Each row was made from one small tree. The marks that hang from a mark follow it in brackets, in alphabetical order. Every link used is in the known rows. Write each row's tree.
In the rows, 128 means zero.
Known rows
gafod[gamig[vuted[didi[bileta[zalas]]]]]: [ 94 131 186 129 110 131  96 140 118 121 142 128 148 112 123 128 115 117
 120 121  92 149 101 116  98 163  92 124  98 130 155 119 123 139 112 139
 119 114 128 110 130 139  69  96 137 135 153 156  95  95 161 108 114 141
 136 116  71  86 114 168 147 150 170]
gafod[gamig[bileta[zalas] vuted]]: [ 90 139 194 144 125 107  97 142 121 124 163 116 144 119 147 130 147 115
 123 123 104 140 110  77 123 176 104 146 122 112 182  96 107 139 125 124
 112 112 122 127 130 127  45 121 131 152 124 158 100 130 172 107 156 127
 152 120  95 123 142 159 154 118 110]
gamig[vuted[gafod]]: [104 131 173 146 123 118 138 128 137 132 167 160 155 151 138 153 153 133
 156 137 113 136  81  51 157 166  93 122 120 114 189 108 131 133 108 119
 113  94 117 123 105 114  99 115  57 133 127 163 193 138 104 102 102 104
 132 129 101 115 124 183 121  36  88]
bileta[zalas]: [109 118 160 123 166  85  90 124 102 123 126 113 149 126 127 176 138 140
 152 143 114  99 134 130 124 105 150 135 122 140 145  96 117 117 109 136
 110 143 153 133 121 128  98  95 112 112 144 163 106 137 184 116 144 120
 154 142 108 118 111 151 126 130  85]
mapak[bileta[gafod zalas] vuted]: [ 70 163 124 133 154 114 102 158 127 119 150 115 141 105 114  95 122 140
 124 175 132  91 163 116 152 142 182 141 136 151 141 125 107 123 126 117
 116 220 184 144  85 189 159  81 119  75 141 177 136  95 169 103 162 116
 127 184 135 120  81  78  79 171 112]
didi[bileta[gafod[gamig[vuted]] zalas]]: [116 123 172 136 125 140  89 146 135 125 152 139 157 117 137 124 111 131
 122 114 103 114 146 133 103 172 106 136 102 132 118  97 115 115  82 135
 114 164 147 115 139 135 103  90 183 100 142 162  41 127 166 122 136 136
 168  95  89  71 127 182 116 176 215]
vuted[gafod]: [110 119 171 130 128 116 121 100 111 136 154 152 157 147 113 139 154 135
 163 130 114 116  95  99 150 140 111 112 138 130 158  94 114 120 113 129
 103  87 141 137 128 108 128 105  99 112 181 158 184 143 123 111 118 116
 127 137 111 130 120 166  80  73  69]
gafod[didi gamig[vuted[bileta]]]: [110 154 189 128  91  92 122 124 177 118 138 120 162 115 150 115 122 141
  99 127  92 135  75  98 109 193  64 112  69 107 165  89 132 133 110 178
 120  85 139 135 143 132  82 108  38 138 186 156  81 113 102 120  97 103
 147 125  81  85 133 149 146 126 128]
zalas[mapak[bileta[gafod[didi]]] vuted]: [136 168 158  93 134  96 113 129 176 122 151 132 139 101  92 113 140 143
 138 119 120 108 120 134 189 115 172 103 120 157 123 137 118 125 101 119
  98 154 165 147  87 155 130 122 123 109  71 166 163 119 112 117 154  91
 158 153 134 132 102  59  98 170  81]
mapak[bileta[zalas] vuted]: [ 67 166 113 126 159  88  88 164 100 116 135 105 130 115 107 120 132 140
 126 186 134 104 147 108 154 159 158 139 124 151 166 124 114 127 137 115
 118 191 175 154  93 177 152  69  94  83 163 176 134  89 186 102 152 107
 115 192 116 135  62 101 102 147  82]
gamig[bileta[zalas]]: [100 120 156 112 155  79  95 132 111 117 152 116 134 130 130 144 161 132
 144 143 118 111 136  99 140 134 157 151 143 125 155  74 102 103 113 132
 101 111 132 141 131 123  86 114 117 133 106 165 134 153 183 118 178 122
 167 126 142 134 129 149  88 123  62]
mapak[vuted[bileta[gafod[gamig]] didi]]: [ 64 137 137 131  96 121 120 135 154 120 131 134 147 105  84  78 106 137
  97 152 106 122 125 102 139 153 140 119 115 131 140 129 104 139 119 184
 105 146 160 111 106 165 112 113 137 106 168 163 166  73 145  87 129 109
  99 146  92  81  82 103  93 156  94]
gamig[bileta[gafod[didi] zalas] vuted]: [111 137 191 123 130 102 139 138 173 111 172 128 145 128 165 102 145 134
 123 150 107 109 130  82 138 143 152 146 116 108 141  70 110 108  94 134
 108 123 122 124 114 143  89 127  73 142  55 172 134 158 126 119 165 112
 191  93 149  97 169 142 106 139 117]
bileta[gafod]: [122 132 168 131 139 105 128 115 146 136 155 136 169 121 123 131 140 143
 139 120 114 113 139 123 126 109 152 122 149 125 136  87 107 114  94 161
 104 147 153 129 122 132 112 121 121 121 116 164 154 169 124 102 158 122
 160 140 128 115 124 107  54 124  87]
gafod[didi gamig[bileta vuted]]: [111 163 199 125 100  95 136 130 159 118 161 108 154 117 154 106 145 130
 100 128  97 154  92  84 110 193  79 117  98 102 172  58 114 120 120 156
 115  76 123 142 151 133  70 119  68 161 127 160 111 146 111 114 141 116
 171 112 107 107 156 137 133 123  88]
vuted[didi gafod[gamig[bileta]]]: [ 75 112 198 112  86 141 121  88 110 125 158 153 141 126  89  78 147 108
 138 123  91 148  79 121 130 142 116 109 146 134 136 109  93 130 132 145
  96  53 126 111 141 129  96 110 152 138 186 150 180 107 139 107 132 146
 107 107 124 108 129 150  66 142 113]
bileta[zalas[mapak[vuted[didi gafod]]]]: [ 87 124 139  99 140 116 111 112 108 128 124 111 132 112  79 135 129 137
 157 155 110  98 110 151 165  83 169 121  99 160 138 138 113 145 110 122
 103 141 157 114  95 155 125 101 153 106 140 165 123  81 184 117 137  96
 118 119  92 117 109 121 159 197  81]
gamig[bileta vuted[didi gafod]]: [ 82 121 180 116  98 128 144 127 132 112 181 166 129 149 124  93 165 113
 145 149 106 148  76  47 164 163 128 131 133 112 171 104 116 122 114 126
 100  60  92 109 106 127  86 129  71 161  83 164 228 133 114 106 126 124
 133  96 140 109 143 170  72  73  84]
zalas[mapak[vuted]]: [107 155 113 107 139  88 124 139 125 142 131 103 145 112  82 141 147 154
 145 142 124 119 118 112 177 121 148 117 105 143 186 116 127 144 106 138
 102 151 144 143  95 151 113 121 129 129 108 170 156 116 161  97 147  63
 134 136  74 143  97  75 144 128   4]
mapak[bileta vuted[gafod]]: [ 69 165 126 130 128 112 118 143 116 124 158 138 139 131 101  98 146 134
 137 179 133 120 117  78 175 184 130 119 139 142 173 121 116 126 142 110
 112 156 163 151  98 163 170  76  84  86 192 171 203  96 139 101 131  99
  92 183 120 137  68 106  72  94  64]
mapak[vuted]: [ 95 153 118 149 141  90 124 146 113 135 139 110 153 122 103 148 133 146
 127 159 128 129 137  77 142 156 121 122 126 132 191  95 113 128 124 148
 109 156 151 149 105 148 122 102 111 111 133 171 193 127 157  83 141  89
 122 167  86 124  72 108 117  78   5]
mapak[bileta[zalas] vuted[didi gafod]]: [ 48 152 132 114 130 134 107 134  99 109 137 132 122 118  81  84 125 125
 135 196 121 110 115 119 162 137 164 124 129 162 141 147 110 131 147 107
 112 156 167 127  92 185 171  62 103  80 192 171 173  58 169 107 128 126
  83 175 130 112  69 117  83 174 118]
didi[bileta[gafod[gamig] zalas]]: [118 119 168 124 129 133  80 140 124 128 146 136 161 110 122 125 113 130
 129 109 102 108 156 161  97 158 118 132 110 138 106  88 109 109  85 140
 110 163 157 124 152 132 114  82 207  93 167 159  34 128 180 126 149 140
 169 101  97  80 119 169  97 191 206]
zalas[mapak vuted]: [137 146 146 112 147  88 109 125 141 132 147 122 138 116  84 170 145 140
 155 105 119 126 113 106 183 113 137 111 119 155 163 136 116 135  99 115
  94 123 141 141  87 119  91 139 154 125  63 160 187 122 140 106 146  79
 147 150  93 138  93 104 147 113  19]
gamig[vuted[bileta[gafod[didi] zalas]]]: [108 128 170 122 116  93 121 137 183 111 145 144 151 126 154 127 125 152
 123 148 106  90 103  87 142 150 130 138  82 112 138 112 136 121  88 160
 116 124 140 108 103 137 102 117  34 119 129 167  93 120 107 123 116 100
 156 120 114  77 139 165 121 125 145]

Which tree is each row?
[109 116 172 118 147  97 109 123 133 118 166 129 142 125 129 117 154 132
 139 134 114 101 157 113 139 120 179 150 151 121 127  77  95 105 103 137
  97 136 142 131 125 132  95 125 139 130  94 167 134 168 169 115 189 134
 179 110 157 124 146 126  65 149  98] -> gamig[bileta[gafod zalas]]
[121 131 154 123 122 117 108 133 126 109 141 153 137 124  82 144 118 125
 133 125 109 148 129  98 138 146 109 111 125 151 129 120 112 111 103 139
  97 112 131 126 110 127 101 105 164 114  92 161 187 113 138 102 121 123
 137 148 111  89  71 156  92 112  96] -> zalas[vuted[didi[bileta]]]
[ 95 139 176 132  98 129 108 143 125 125 146 133 152 115 117 124 123 120
 124 114  96 165  96 104 108 174  83 116 104 124 170 114 126 133 112 148
 116 104 117 116 133 136  65 103 130 147 144 156 108 112 146  99 109 136
 138 120  72  91 107 164 136 130 155] -> gafod[gamig[vuted[didi[bileta]]]]
[ 91 163 176 130 125 113 103 147 148 128 165 138 154 109 132  95 142 128
 129 129 117 128 115 110 132 166 145 126 145 125 156 118 121 128 121 136
 119 167 154 132 109 153 106 104  84 121 139 164 145 134 123 106 146 138
 138 161 128 125 112  96  59 138 154] -> mapak[bileta[gafod[gamig[vuted]]]]
[102 150 154 116 165  85  69 146 119 108 145 128 131 118 115 150 139 130
 146 150 127 104 135 115 151 134 157 135 138 155 141 133 116 115 126 103
 111 160 165 146 101 145 123  83  98  92 141 165 134 112 167 121 149 126
 134 198 137 134  77 131  98 134 115] -> mapak[bileta[zalas[vuted]]]
[100 156 182 112 137 108  92 123 148 119 140 115 152  98 131  90 124 136
 123 141 106  94 129 173 113 130 166 122 120 141 108 102 108 116 118 138
 117 170 186 140 134 165 134  76  92  99 185 164  69 118 147 132 156 143
 153 161 142 111 124  94  72 230 174] -> mapak[bileta[gafod[didi gamig] zalas]]
[125 162 136  97 145  85  91 143 142 124 149 129 128 109  85 142 151 138
 154 122 128 121 112 112 197 124 160 113 126 161 157 149 125 133 114 105
  98 148 149 148  84 139 113 119 119 114  75 165 167 115 143 115 149  87
 137 172 119 152  76  83 115 130  52] -> zalas[mapak[bileta] vuted]
[110 113 173 104 141 123 101 100 119 119 139 132 127 115  76 150 129 126
 162 127 104 105 102 146 174  77 161 117 109 170 120 161 102 140 105 106
  93 117 152 111  89 132 108 108 172 104 126 158 143  82 168 123 136 102
 125 128 112 115 107 140 169 182  96] -> bileta[zalas[mapak vuted[didi gafod]]]
[ 99 125 174 112 122 111 120 129 132 120 176 148 123 142 135 121 172 126
 160 144 112 113  89  74 190 148 144 145 112 122 168 113 121 136 104  95
 100  92 106 116  97 123  89 133 100 142  77 166 137 126 147 121 144  99
 157  84 126 135 160 179 142 105  96] -> gamig[bileta[zalas[mapak]] vuted[gafod]]
[115 130 194 123 104 137 109  95 124 126 143 137 162 131 121 115 123 132
 129 122  91 117  97 147 107 173  67 104  89 136 113  72 110 109 106 138
 111  82 155 138 168 119 139  73 146  94 246 151  70 114 136 137 106 121
 140 106  97  86 132 193 124 162 178] -> vuted[gafod[didi[bileta[zalas]] gamig]]
[ 96 132 177 133 112 107 139 134 138 122 188 163 136 156 145 119 176 125
 150 142 115 139  90  24 171 186 113 139 142 103 187  89 118 119 112 110
 104  82  98 126 110 113  87 133  65 150  86 166 209 158 112 106 134 111
 144 111 132 129 147 181  82  37  55] -> gamig[bileta vuted[gafod]]
[103 119 166 132 128  98 109 144 170 115 153 151 147 129 149 132 128 145
 135 141 111  96 108  75 150 153 137 147  97 111 151 128 133 130  88 147
 112 138 139 102  97 129  90 126  56 121 116 166 101 125 125 114 121 103
 149 126 111  91 125 176 121 104 140] -> gamig[vuted[bileta[gafod zalas]]]
[121 120 156 102 124 136  76 129 130 133 138 128 152 102 111 122 118 135
 136 102 101 100 143 180 119 138 136 130  93 148 104 102 118 117  77 137
 107 161 156 114 146 135 112  97 212 101 141 161  21 120 186 131 156 123
 173  85  84  89 128 148 125 223 197] -> didi[bileta[gafod[gamig] zalas[mapak]]]
[ 93 141 188 133 103 118 117 132 126 129 149 124 155 117 122 131 130 119
 129 121  97 163  88  96 108 157  96 116 110 121 177 118 117 147 120 150
 118 109 124 114 120 137  55 114 113 155 136 154 137 115 141  92 120 132
 128 125  76 105 118 133 144 119 115] -> gafod[gamig[vuted[didi]]]
[103 109 135  85 135  73  77 125 141 119 115 130 134 118 112 146 140 154
 149 141 112  72 101 134 170 118 157 141  87 138 138 131 140 128  97 156
 104 112 154 117 124 124  96 115  91 114 169 161  64 102 162 136 132  89
 144 132  97 117 116 150 130 153 103] -> vuted[bileta[zalas[mapak]]]
[ 74  82 176  93 101 122  95  90 131 105 127 169 128 134  91 101 129 133
 151 155  95  85  78 131 162 114 144 125 105 143 100 146 119 128 110 153
 102  67 148  92 121 127 130  95  95 100 225 154 125  63 141 134  97 125
  98 120 125  77 116 195  79 162 163] -> vuted[bileta[zalas] didi gafod]
[109 129 165 130 158  85  93 134 115 110 162 127 129 127 120 148 153 128
 139 138 122 113 147  77 150 139 149 143 150 135 150  90  95 108 118 118
  95 118 134 144 113 119  87 121 144 123  87 164 153 146 171 114 173 116
 169 141 145 136 109 156 102 111  54] -> gamig[bileta[zalas[vuted]]]
[ 99 128 149 105 145 124 121 120 132 130 129 109 142  91  83 106 117 142
 141 145 111  87 143 166 154  66 203 127 108 157 119 132 103 142  95 140
 101 185 168 106  87 171 122 115 172 105  98 170 119  94 174 108 166 104
 142 118 107 104 122  74 132 236 106] -> bileta[gafod zalas[mapak[vuted[didi]]]]
[110 147 191 113 120  93 108 109 132 118 141  91 155 107 140 107 138 131
 110 130  94 125 118 139 102 152 111 122 101 120 138  53  99 112 122 159
 110  85 151 154 164 134  89  99 119 139 175 157  64 134 161 128 159 125
 171 113 120 103 150 135 129 190 103] -> gafod[didi gamig[bileta[zalas]]]
[ 84 133 136 130 114 101 121 118 146 116 132 132 142 129 107 112 120 150
 119 180 110  86 109  91 161 169 111 124  82 134 139 103 111 125 118 150
 108 114 171 140 120 146 160  86  84  75 222 165 125  75 143 116 106  77
 107 143 104  94  99 168 128 130  83] -> mapak[vuted[bileta[zalas] gafod[didi]]]
[107 132 144 114 150 110 117 126 140 137 136 106 146  95 100 122 125 147
 141 140 116  81 150 151 160  80 195 132 109 150 126 124 104 138  91 133
 103 193 176 118  91 161 123 121 173  99 106 171 102 114 176 106 174  95
 152 120 103 115 123  78 138 211  83] -> bileta[gafod zalas[mapak[vuted]]]
[119 150 183 129 113 102 157 140 183 116 180 139 151 134 160  95 156 136
 118 141 110 132 118  59 148 167 137 135 124  98 158  58 115 107  96 152
 104 106 111 129 114 137  89 138  51 157  46 172 182 177  93 108 160 111
 187  99 152 101 162 130  71  97  74] -> gamig[bileta[gafod[didi]] vuted]
[123 151 205 143 107 118 143 114 175 131 161 121 176 109 144 103 122 141
 109 114  97 130 115 121  98 147 103 106 108 114 139  78 108 125  97 169
 115 131 153 127 131 143  98 119  93 133 128 160 126 144  99 105 137 125
 166 119 105  85 150 107 113 150 134] -> bileta[gafod[didi gamig[vuted]]]
[102 117 181 124 143 114 110 121 139 111 168 138 132 117 111 108 138 121
 131 132 112 111 157 102 149 108 185 139 156 136 108 103  81 108 107 128
  89 132 142 120 107 135  92 125 170 123  61 164 170 137 161 110 185 134
 163 124 165 110 128 130  67 158  98] -> gamig[bileta[gafod zalas[vuted[didi]]]]
[128 121 144 128 146 107  76 147 109 111 136 140 142 129 112 170 118 135
 142 128 115 111 152 121 126 160 107 132 103 150 123  99 117  99  91 118
 105 142 145 135 127 119 117  81 177  90 130 164  85 126 167 125 127 115
 168 131 102  92  84 204 118 129 145] -> didi[bileta[zalas[vuted]]]
[ 92 122 179 124 106 128 144 118 129 120 159 161 145 144 116 126 144 122
 157 144 103 146  70  75 152 141 115 113 118 126 167 127 129 132 112 128
 111  82 110 103  95 131  95 116  65 140 122 162 210 113 101  96  96 117
 116 118 110  97 122 166 102  74 100] -> gamig[vuted[didi gafod]]
[119 130 177 105 138  95 122 115 150 114 156 119 148 118 138 103 146 140
 125 143 108  95 149 127 128 117 169 138 133 122 118  53  96  97  99 154
 100 125 147 138 133 141 112 114 112 124  98 168 111 165 144 125 185 126
 188 109 164 107 155 122  67 174  90] -> gamig[bileta[gafod[didi] zalas]]
[138 135 153  97 129  93 111 124 132 111 119 121 157 128 129 144 121 151
 127 147 102 104 130 154 101 151 106 116  77 135 115  57 130  87  89 157
 114 110 150 147 157 132 137  71  96 102 163 166  50 142 142 139 118 111
 179 111 108  74 116 171 101 171 136] -> gafod[didi[bileta[zalas]]]
[101 112 167 103 112 143  97 121 114 117 131 140 146 105  94 102 106 124
 126 122  92 122 138 175  95 125 145 118 113 147  91 110 107 114  95 160
 107 129 144 104 140 148 105  84 186 114 151 160  95 103 170 120 135 152
 150 101 111  64 114 144  79 221 201] -> vuted[didi[bileta[gafod[gamig] zalas]]]
[108 152 170  97 148  97 101 129 143 111 140 122 149 110 133 104 133 144
 131 157 116  86 135 163 129 117 182 123 125 142 105  97 120 100 110 143
 120 167 176 140 120 167 152  79  65  93 152 171  95 131 135 135 157 130
 160 161 163 110 118  98  44 204 161] -> mapak[bileta[gafod[didi] zalas]]
[103 152 139  84 130  99 101 132 137 113 140 135 119 101  66 117 141 130
 151 131 118 133  98 131 191 108 177 105 126 170 142 169 126 136 120 111
  95 131 144 125  78 156 114 116 122 123  70 164 188  88 133 111 141 105
 121 166 125 135  76  69 110 167  81] -> zalas[mapak[bileta] vuted[didi]]
[ 64 170 142 145 144 123  93 153 122 124 149 105 145  98 110  83 116 130
 110 161 123 102 159 128 136 155 162 134 133 149 143 126  99 138 132 122
 118 220 190 143 101 187 141  83 154  78 174 169 107  87 187 102 165 127
 117 178 117 122  80  78 104 187 136] -> mapak[bileta[gafod[gamig] zalas] vuted]
[104 112 156  91  95 117 111  97 162 117 139 171 122 121  57 112 133 132
 150 117 103 111  72 115 212 118 142 105 104 159 123 174 118 146 104 133
  87  72 142 106  92 122 114 138 144 112 131 155 193  65 117 120 108  81
 107 129 104 110 100 147 128 137  87] -> zalas[mapak vuted[bileta didi gafod]]
